Known rows, with every way that one mark hangs from another:
sata(bizazup(bokud) lonon(dolig(ginof)) sataf): [ 39.0  30.8 -18.0   5.7  15.7 -31.8  19.8 -44.4  -7.4  11.7 -23.3  18.4
 -13.7  54.5   1.5 -10.7  15.7  -0.7  -7.2 -10.8  -0.2  28.0 -24.4  30.8
   9.9]
zutar(lonon): [  9.9  -3.1   4.4 -13.7  10.2 -46.6   4.7  12.2  17.6 -12.2  -5.1   5.3
 -19.0  21.8   5.9  14.9  15.1  10.1  31.7 -10.2  24.3   2.9   4.5 -28.8
  -4.3]
gogepab(rokep(dolig)): [-13.1   4.1  52.5 -21.5  17.3 -25.5  12.8  26.6  28.9 -23.0  20.0  31.7
 -15.4 -16.7   3.0   4.3  19.6   8.0  21.4  27.3  24.3 -32.2   0.2 -13.5
  23.6]
lonon(dolig sata(sataf) zutar): [-12.2   4.2  43.8 -19.4  -9.2  -0.8  -7.9 -13.0  35.4  33.1  23.2 -13.7
  15.4 -26.9 -21.8   1.2  18.5  17.2  19.1 -25.1   9.3 -19.8 -46.9  -4.7
 -20.6]
sata(bizazup(bokud) lonon sataf): [ 26.4  29.3 -14.3  10.0  32.3 -30.9  13.0 -32.7   3.3   0.2 -14.7  16.8
 -28.0  43.8 -21.0  -2.9  -2.4   2.8 -11.9  -1.0  -0.4   3.5 -16.6  18.0
   8.4]
sata(sataf): [ 31.3   9.1  52.8  -9.1  14.0 -37.2  21.1 -16.6  33.4 -10.9 -11.3   5.8
 -29.8   7.3  -6.4   6.3  19.9 -15.7  24.8  -8.6  15.7 -15.5 -26.1  18.5
  -1.5]
zutar(lonon(sata)): [  1.7 -17.1   4.5 -15.5  -5.1 -30.4  -7.7  34.6  22.9  -0.8   9.4  -0.3
  -5.9   7.7  -0.9  22.5   4.8  17.7  16.8 -13.6  30.6  -7.3  16.5 -36.5
 -14.7]
rokep(dolig zutar): [  5.7  29.7  41.3 -30.9  23.8   3.3  32.8  23.6   8.2 -15.7 -17.1   2.3
  -0.8 -19.4  -2.0 -35.6  -4.7  -1.3  11.1  10.0 -16.8 -17.0  17.0 -26.7
  10.7]
zutar(lonon(dolig(ginof) sata(bizazup sataf))): [ 11.9   2.6  -5.0 -15.6 -11.9 -32.6   3.7  12.6  -3.0  11.0  15.9   4.0
   7.4  29.6   7.5   8.9  27.9  -4.7  14.6 -24.1  23.7  11.1  -1.3  -5.1
  -5.0]
sataf(sata(bizazup(bokud) lonon(dolig zutar))): [-11.6  26.6  -9.5   9.5   6.4 -26.8 -14.9 -20.7  30.0  38.1 -12.6 -19.1
  -1.6   2.4  -8.4 -11.3  15.7  25.7 -11.8  -7.9 -16.3  10.0  -2.6 -35.0
 -17.8]
zutar(lonon(dolig(ginof))): [ 21.6  -2.0   1.1 -17.6  -6.1 -47.4  11.8   2.3   6.4  -2.0 -11.4   6.5
  -5.8  33.1  29.5   7.6  35.0   5.2  36.6 -18.2  23.5  27.2  -4.7 -16.0
  -1.8]
bokud(bizazup(sata)): [ 29.8 -37.0  -4.8  -5.6 -10.9  13.0  13.5  -7.2  17.4 -37.4  -9.6  17.9
  24.4 -34.9   4.5   6.9  -0.4  -7.7 -30.8  -4.0  16.4 -33.8   0.7 -25.9
 -13.1]
dolig(ginof lonon(sata(bizazup sataf) zutar)): [ 28.3  -5.2  44.3  -6.4  -2.1  -4.9 -23.3  32.7 -32.4  13.6   3.8 -15.0
  19.0  -4.6  19.3  16.4  29.1 -53.0  21.0 -43.2  -0.5 -18.8 -28.7  -3.4
   0.0]
ginof(dolig(lonon(sata(bizazup) zutar))): [ 19.2 -14.0  37.2   2.3  -4.9  24.3 -19.8   0.6   5.8  -1.6  32.3   7.2
  -9.8   0.8 -21.5  -3.5  30.4 -10.4  28.1 -35.2  17.3 -21.9   8.8 -39.0
   0.9]
lonon(dolig sata(bizazup) zutar): [-34.6  13.4   5.1 -13.2  -5.6  21.3 -33.9 -20.6  12.3  27.7  24.7  -4.9
  34.4 -36.2 -19.1 -20.6  12.3   7.5   5.4 -12.6   8.9 -14.9 -13.2 -42.8
  -1.2]
bizazup(bokud sata(lonon(dolig) sataf)): [ 39.3 -16.6   6.1  13.1  -7.7 -15.4  31.3 -20.7  38.5  24.7 -23.9  11.7
 -18.0  24.7   9.7  31.2   7.4  29.3  -5.8 -25.2  18.7  -6.5 -37.9  12.2
 -26.4]
sataf(sata): [ 11.1   0.6  46.5  -0.2  -6.3 -40.6  -0.2   8.7  56.6  10.0 -20.5 -18.9
 -20.9 -17.6  11.0   3.1  27.2  -3.5   8.5  -5.7   4.9  -9.7  15.9 -29.9
 -20.9]
rokep(dolig(ginof lonon)): [ 47.2   1.4  60.8 -25.0  -3.4 -15.8  18.1  43.5  -7.5  -0.4 -14.9   8.4
  -5.1   5.6  21.9 -17.7  39.9 -24.2  27.3 -14.2   2.2  -6.5   1.7 -18.9
  17.0]
rokep(gogepab zutar(lonon(sata(sataf)))): [ -7.4  23.8  31.3 -15.5  30.7 -21.6  28.1  31.1  -0.7 -29.4  -4.1 -13.7
 -17.9 -16.4   4.0  21.3 -50.5 -19.8  35.2  11.0   2.7 -23.9  26.0  18.9
 -11.4]
lonon(zutar): [-10.4   8.3  30.9 -16.4  17.8 -12.5 -17.3 -13.3  17.6   1.8  -7.2  -9.8
   4.8 -24.4  -6.0   3.8  10.3  -6.2  29.2 -10.4  -3.7 -22.0 -34.8 -30.8
  -4.0]
ginof(dolig(lonon)): [ 53.2 -18.7  55.1   5.2  -4.1  -0.6   9.6  -8.3  22.3 -20.9   7.1  19.9
 -41.8  21.9  -3.9  -5.5  42.4  -6.2  41.2 -29.2  30.5  -3.6  16.4 -19.1
   5.4]
lonon(dolig sata(bizazup(bokud)) zutar): [-34.6  10.9  -1.6  -8.6  -9.8  17.7 -36.1 -24.6  18.9  26.2  20.0 -10.2
  47.6 -26.7 -20.5 -10.9  -0.3  16.7   2.9 -14.7   0.2 -15.6 -19.4 -48.2
  -9.9]
bokud(bizazup): [ 27.4 -15.4   1.2 -14.3   2.4  -4.9   8.0 -17.8  17.3 -51.5  -9.3  15.4
  18.9 -24.0  -9.9 -13.9  -2.5  -2.3 -21.4   7.6   8.1 -16.0   6.4 -19.4
  -0.2]
sata(bizazup(bokud) lonon(zutar) sataf): [  3.6  35.9 -15.5   2.5  39.7 -23.9  -3.7 -34.0  -5.1  14.3  -4.5   1.6
  -8.8  29.1 -30.9   2.6  -6.2   3.8  -5.8  -8.8 -19.1  -7.8 -46.3   8.2
   1.2]
lonon(dolig zutar): [-12.0  15.6  29.0 -16.3   5.7  -9.0  -8.3 -35.5  26.3  15.4  -2.3  -4.1
   8.3 -20.6  -2.5 -15.9  25.8  13.6  33.1 -13.3   5.8  -0.5 -38.8 -25.2
  -2.8]
dolig(ginof lonon(sata(bizazup) zutar)): [ 19.9 -10.7  31.3  -5.9  -6.0   4.6 -36.0  34.9 -34.5  10.2  -3.3 -11.8
  26.4 -14.2  26.7  11.1  23.9 -47.2  18.2 -37.6   2.8 -14.0 -10.7 -27.3
   4.4]
sata(bizazup(bokud) lonon(dolig zutar) sataf): [  2.8  41.7 -17.1   2.6  29.1 -20.9   4.5 -51.7   0.4  24.1  -0.9   6.5
  -6.0  32.7 -30.0 -12.1   7.0  20.3  -1.6 -11.8 -10.9   8.5 -48.9  12.6
   2.0]

Rows:
[  6.8  20.2  -9.3  14.8   0.6 -33.3  -2.0 -18.9  37.8  26.8 -21.4  -6.7
 -16.9  13.6   0.3 -16.4  18.7  24.3 -17.5  -2.1  -0.9  19.0  21.5 -25.7
 -11.8] | sataf(sata(bizazup(bokud) lonon(dolig)))
[ 17.8  28.4  55.7 -36.6   9.9 -14.8  32.1  23.1   1.1 -16.2 -18.2   5.2
  -7.6 -19.5  15.4 -11.8  -6.0 -42.8  38.3  24.9 -11.8 -24.9  13.2   6.6
  20.4] | rokep(dolig(ginof) gogepab)
[ 45.7 -30.5  53.4   3.9 -16.1  13.6  -0.3   8.6  25.7 -11.6  18.1  15.3
 -32.2  11.1  -7.9   0.2  33.2  -0.4  29.9 -33.1  34.6 -11.9  24.9 -25.9
  -3.1] | ginof(dolig(lonon(sata)))
[ 12.0  10.1  17.0  -2.7  -4.5 -35.2  -2.3  -0.3  29.3  41.6 -25.5 -22.1
 -17.3  -2.7  16.2  -1.8  34.4  14.6   2.6 -16.1 -11.0  18.2  -9.7 -14.5
 -21.8] | sataf(sata(lonon(dolig(ginof) zutar)))
[ 34.5 -13.2  53.2  -0.3   2.1   5.1  -3.2  -9.3  15.1  -9.0  15.4   6.9
 -26.5  10.6 -11.6  -1.0  39.9  -5.9  47.4 -35.7  16.1 -12.0  -7.3 -27.7
  -0.8] | ginof(dolig(lonon(zutar)))
[ -1.1   4.4  -7.9  -8.8  -7.0 -32.5   2.1   1.0  20.2   9.8  23.7   3.1
   7.5  30.0 -14.4   9.4  11.2  23.8  12.2 -17.8  24.9   2.7  -1.8 -18.7
 -13.1] | zutar(lonon(dolig sata(bizazup(bokud) sataf)))
[  3.5   9.6  16.9  -1.4 -14.4  -4.3  -0.9 -25.7  33.4  12.5  14.8   6.6
  14.8   2.3 -16.3  -9.5   9.2   9.3  -3.1 -11.4  20.2  -7.6  -5.8  -6.1
  -6.4] | lonon(dolig sata(bizazup(bokud) sataf))
[ 30.0 -29.3  -9.8  14.3  -4.1  -4.5  11.2  -3.0  31.3  13.3 -36.1  11.2
 -11.3   9.0  18.2  35.4  -8.3  22.6 -10.9 -16.5  16.2 -13.2 -12.7 -21.7
 -22.3] | bizazup(bokud sata(lonon))
[  0.0  -5.6  35.1   0.8   6.2   8.4 -36.4  24.9  -8.2  10.5  15.2  -6.9
  11.0 -25.2  -5.4  -1.3  14.2 -15.8  16.4 -26.3  16.1 -27.1  -2.4 -39.6
   1.6] | dolig(lonon(sata(bizazup) zutar))
[ 30.0 -21.4 -13.7  -7.4  -1.4   9.2  24.1 -21.2   9.1  -8.6  -0.4  15.1
  15.0 -19.0 -13.2   4.3   5.5  15.9 -34.6 -12.6   7.0 -21.9 -35.9   4.3
 -18.1] | bokud(bizazup(sata(lonon(dolig zutar) sataf)))
[ 16.6  -3.7  46.4 -11.1 -18.6 -10.2  10.7 -11.1  47.0  15.9  10.7   6.3
  -8.4  -8.8  -7.8  -5.3  21.7  16.1  10.3 -15.1  32.8  -6.6  -9.4   8.1
 -12.2] | lonon(dolig sata(sataf))
[ -1.4  14.2  16.5  10.2  -2.2 -33.7 -13.5  -6.4  44.0   6.9 -16.4 -19.1
   1.5  -6.8   2.8  -0.6  13.5 -11.0  -3.9  -2.8  -7.5 -11.6  19.3 -43.6
 -14.6] | sataf(sata(bizazup(bokud)))
[-37.4  15.4  15.2 -23.2  27.8 -12.2   9.4  55.6  -6.3 -25.8  35.0  21.7
   5.4 -12.7  -1.4   4.7  -6.9   9.0   8.6  22.8  13.4 -30.2  26.5 -26.5
  19.4] | gogepab(rokep(dolig zutar(lonon(sata(bizazup)))))
[ 30.1 -20.6  -1.2   6.8  -6.4   1.9  19.6 -11.9  24.3  23.5 -26.1  23.5
 -29.7  -1.2  21.4   7.1  21.6  20.4  -5.3 -14.0  36.7   0.3  -4.0  -8.3
  -8.9] | bizazup(sata(lonon(dolig)))
[  8.6  17.1  -8.4  14.8   8.1 -34.7  -8.5  -4.8  33.1  18.8 -23.6 -10.6
 -18.6  11.7  -1.7  -4.1   8.2  11.2 -20.2   0.2  -7.0   4.8  24.5 -29.9
 -11.8] | sataf(sata(bizazup(bokud) lonon))
[ -9.7  -0.1  63.5 -14.9  20.4  -3.8  13.3  64.2   4.6 -25.4  21.3  19.2
  -7.0 -28.3  11.9   3.1   1.7   5.8  15.6  13.8  20.3 -34.2  20.2 -12.5
  17.7] | gogepab(rokep(dolig(lonon(sata)) zutar))
[ 37.4 -35.3 -24.3  -2.0  -3.0  12.7  17.2  -5.8   8.7 -28.3 -16.2  23.7
   8.2 -20.9   1.6   4.6  -4.6  10.5 -44.9  -2.3  16.6 -20.8   2.8 -15.0
 -11.3] | bokud(bizazup(sata(lonon)))
[ 26.2  35.3 -15.1   9.7  23.2 -28.4  20.1 -50.4   9.6  10.2 -12.4  21.9
 -24.4  47.1 -19.6 -18.4  10.0  18.9  -8.3  -3.4   7.9  19.7 -18.8  22.9
   8.7] | sata(bizazup(bokud) lonon(dolig) sataf)
[-19.1  -7.6  65.8 -18.9  10.6 -10.2  -6.4  56.1  14.3  -6.1  39.1  18.0
  -1.7 -29.8  -2.6  14.2  20.5  11.5  24.2   8.5  23.5 -42.7  -7.8 -23.5
  14.9] | gogepab(rokep(dolig(lonon(sata zutar))))
[  9.9 -18.2  54.3  -4.2  -0.6   1.6 -28.6  32.9   8.3  11.5   7.3 -12.7
   3.1 -27.8   0.9  10.9  15.2  -1.8  26.4 -29.9  19.0 -25.0 -10.5 -32.9
  -9.9] | dolig(lonon(sata zutar))
[  8.1  22.9  -3.3  10.8   4.3 -30.2  -0.2 -15.7  30.6  28.7 -17.0  -1.2
 -30.4   5.6   0.9 -26.6  31.4  14.9 -15.0   1.0   8.1  19.4  28.2 -21.2
  -3.5] | sataf(sata(bizazup lonon(dolig)))
[ 11.5  43.9  52.6 -36.5  26.7   0.4  44.5  32.2 -19.1 -29.5 -30.4  -5.2
   0.9 -28.7  24.6 -19.4 -31.9 -49.7  33.6  26.3 -30.6 -22.0  25.2  10.3
  17.8] | rokep(dolig(ginof) gogepab zutar)
[  4.4  12.2  22.4  -5.3 -10.0  -0.5   0.4 -22.7  26.5  13.0  18.4  12.3
   2.6  -6.4 -16.1 -20.9  21.6  -0.4  -0.1  -9.2  29.1  -7.3   1.2  -0.2
   2.1] | lonon(dolig sata(bizazup sataf))
[ -1.7  10.3  46.9 -24.1   4.7  13.2 -10.5  44.5  -2.5  18.2  25.4  -0.7
  14.0 -24.2 -21.8 -25.4  21.3  -1.6  11.8 -12.0  -0.8 -35.5   1.8 -48.6
  11.5] | rokep(dolig(lonon(sata(bizazup) zutar)))
[ 22.6 -11.2  14.3   0.9  12.4  -5.7  16.5  -1.5  14.6  29.7 -12.5   3.8
 -26.9  -3.7   1.4  30.6  13.5   1.8  -0.5 -25.2  12.0 -28.2 -47.3   9.1
 -19.4] | bizazup(sata(lonon(zutar) sataf))
[  4.9   9.4  25.3 -20.6  -3.8 -12.7  -7.7 -26.4   4.1  16.1 -16.5  -8.2
  20.5 -11.8  23.3  -6.3  34.2 -12.3  36.3 -22.1  -4.5   8.7 -45.4 -14.9
  -1.2] | lonon(dolig(ginof) zutar)
[ 16.7  41.3 -12.6  -6.7  26.9 -20.0   7.1 -40.6 -25.2  26.6  -6.4   9.4
 -12.8  28.8  -6.0 -18.2  29.3 -13.2   2.1 -14.6  -7.9  16.2 -45.3  27.6
  14.9] | sata(bizazup lonon(dolig(ginof) zutar) sataf)
[ 26.0  37.6  -7.1   3.4  27.9 -24.7  22.3 -45.9   0.3  13.1  -5.7  28.4
 -41.3  36.4 -18.1 -31.6  26.6   7.1  -4.8  -1.3  18.8  18.6 -11.6  29.3
  19.8] | sata(bizazup lonon(dolig) sataf)
[-24.3  18.2  14.3  -9.4  -4.4   5.1 -20.3 -27.7  21.5  30.6  28.5 -13.0
  38.7 -15.5 -30.2  -2.8   5.1  10.9   5.2 -21.6  -3.0 -21.5 -42.1 -18.4
 -15.4] | lonon(dolig sata(bizazup(bokud) sataf) zutar)
[-26.1  -6.7  21.3  -8.3  24.1 -27.2   1.7  42.0   9.1 -35.1  15.6  14.3
  -8.7 -12.2  18.5  34.2 -12.5   9.4  19.3  12.3  29.3 -19.7  17.0 -10.6
   2.9] | gogepab(rokep(zutar(lonon(sata))))
[ 22.6 -30.9 -25.9  -5.7   1.7  17.8   7.6  -7.0   3.2 -19.5  -9.5  14.0
  19.0 -30.5  -5.6   7.1  -6.9  10.7 -39.7  -6.2   5.3 -27.6 -15.7 -21.4
 -15.5] | bokud(bizazup(sata(lonon(zutar))))
[ 32.0  20.4  16.9 -13.3  16.4 -30.9  20.5 -25.8  -0.2  28.9 -17.4   2.2
 -25.1  25.4   2.6   0.9  30.0   8.3  16.0 -22.6  -3.6  17.8 -58.5  37.9
  -3.7] | sata(lonon(dolig(ginof) zutar) sataf)
[  4.2  31.1 -32.6  -5.0  21.1  -5.4 -12.0 -35.4 -29.3  21.8 -16.5  13.2
  -1.5  14.6   6.3 -28.2  22.7  -5.5  -0.7  -7.8  -3.7  23.7 -16.9  -9.6
  20.6] | sata(bizazup lonon(dolig(ginof) zutar))
